Each row was made from one small tree. The marks that hang from a mark follow it in brackets, in alphabetical order. Every link used is in the known rows. Write each row's tree.
In the rows, 128 means zero.
Known rows:
zifo[detu[dofi[gupaz]]]: [114 145 112 121  88 100 118 147 133 128 138 118 169  95 184 116 166]
vifana[detu tesi[fadiv[gupaz]]]: [ 50 114 150 137 117 124 131  86  86  92  95 162 140 173  70 116 159]
zaban[zifo[detu[fadiv[gupaz[vifana]]]]]: [136  87  93 133 109 121 159 147 124 111 135 110 166  74 140  95 116]
dofi[gupaz[vifana[tesi[fadiv]] zifo]]: [138 121 140 121 149 151 100 131 115 115 129  97  98 141 101 172  92]
fadiv[gupaz[vifana]]: [153  78  94 139 167 140 133 139 130  89  74 127 134  64  96  89 107]
detu[dofi fadiv[gupaz]]: [112 155 123 157  95 106 129  97 116 152 103 137 153  94  90 107 160]
gupaz[vifana]: [191  74  95 138 143 149 164 120 133 107  86 126  99  97 121 122  97]
zaban[zifo[detu[dofi[gupaz[vifana]]]]]: [131 122  99  88 131  81 113 166 155  98 164 103 162  87 177 100 130]
vifana[detu tesi[dofi[gupaz[zifo]] fadiv]]: [ 70 168 180 108 126 122 117 125 109 142 168 145 121 209 123 155 136]
tesi[dofi fadiv[gupaz[vifana zifo]]]: [152 123 133 144 154 181 122 146 116 189 146 122  90  71 115 108 109]
tesi[dofi[gupaz[vifana]] fadiv]: [161 137 165 129 142 137 140 129 106 188 154 134  72 108 101 135  90]
fadiv[gupaz[vifana[detu] zifo]]: [150  98 103 135 174 136 108 151 153  70  84 118 159 105 116 122 110]
zaban[zifo]: [150 112  54  98 120 166 168 130 117 115 168  88 134 117 150  93 131]
zaban[zifo[detu[dofi fadiv]]]: [119 137  93 123  60 108 163 123 126 148 173 110 166 109 178 105 162]
fadiv[gupaz[vifana[detu tesi] zifo]]: [108  91 119 120 176 123  96 149 151  47  75 134 156 134 110 119 118]
tesi[dofi fadiv]: [146 137 130 142  99 182 178 103  84 216 166 139  74 115 129 113 138]
gupaz[vifana[tesi] zifo[detu[dofi]]]: [124  94 114 120 124 116 108 155 167  97 104 127 135 114 197 129 144]
gupaz[vifana[tesi[dofi fadiv]] zifo]: [144 106 140 125 146 171 135 132 123 161 139 131  67 139 138 142 102]
dofi[gupaz[vifana zifo]]: [189 121 102 118 163 152 111 159 143 106 129  77 120 106 132 162  82]

Which tree is each row?
[ 60 171 180 121  97  38 118  85 131  95 111 165 160 221  88 155 153]
vifana[detu[dofi[gupaz] fadiv] tesi]
[ 56 144 163 123 134 139 118 125 107 138 144 161 133 177 114 114 153]
vifana[detu tesi[dofi fadiv[gupaz[zifo]]]]
[118 149 156 117 143 108  77 119 132 128 134 111 107 131 111 159 124]
detu[dofi[gupaz[vifana[tesi[fadiv]] zifo]]]
[130 149 123 142 127 202 127 140  92 203 174 112 106  81 129 104 138]
tesi[dofi fadiv[gupaz[zifo]]]
[171 137 137 155 116  92 131 101 164 115 101 131 128 149 126 171 114]
gupaz[vifana[detu[dofi fadiv]] zifo]
[140 134  80 134  82 160 127 154 140 142 149  96 156  92 222 127 171]
gupaz[zifo[detu[dofi]]]
[ 85 121 145 144  83 102 176  72 107  98  91 167 141 219  96 150 144]
vifana[detu[fadiv] tesi]
[111  97 179 126 141 105 154 100 125 124 106 189  86 179 101 125 111]
gupaz[vifana[detu tesi[dofi fadiv]]]
[121 192 148 138  92  76 116 103 138 127 138 118 166 177 117 176 144]
vifana[detu[dofi[gupaz[zifo]] fadiv]]
[143 113 138 148 131 176 125 164 117 188 148 127 112  56 155 108 122]
tesi[dofi fadiv[gupaz[vifana zifo[detu]]]]
[153 169 111 103 144 166 124 176 132 168 188  97 122 124 172 127 115]
tesi[dofi[gupaz[zifo]]]
[144 142 182 129 145 105 140 118 118 164 148 152  88 142  95 143  96]
tesi[dofi[gupaz[vifana[detu]]] fadiv]
[185  98 103 135 149 139 141 132 157  84 101 113 126 142 146 157 101]
gupaz[vifana[detu] zifo]
[119 112 137 111 154  87 100 123 176  68  94 146 134 174 144 143 131]
gupaz[vifana[detu[dofi] tesi] zifo]
[149 141 125 161 126 112 105 117 147 137 100 119 138  82 101 130 126]
detu[dofi fadiv[gupaz[vifana zifo]]]
[129 181 142 142  85  87 130  96 117 161 134 121 134 132 101 151 139]
detu[dofi[gupaz] fadiv]
[ 62 133 138 108 117  72 127  96 141  75  99 174 151 197 130 116 176]
vifana[detu[dofi] tesi]
[170  90  83 135 169 170 110 161 141  98  96  98 138  66 121 112 105]
fadiv[gupaz[vifana zifo]]
[ 78 159 153  87 150 105 113 156 144 105 154 145 148 214 151 136 133]
vifana[detu tesi[dofi[gupaz[zifo]]]]
[117 138 133 143 124 176 148 124  83 198 154 142 101  83 106  85 142]
tesi[dofi fadiv[gupaz]]
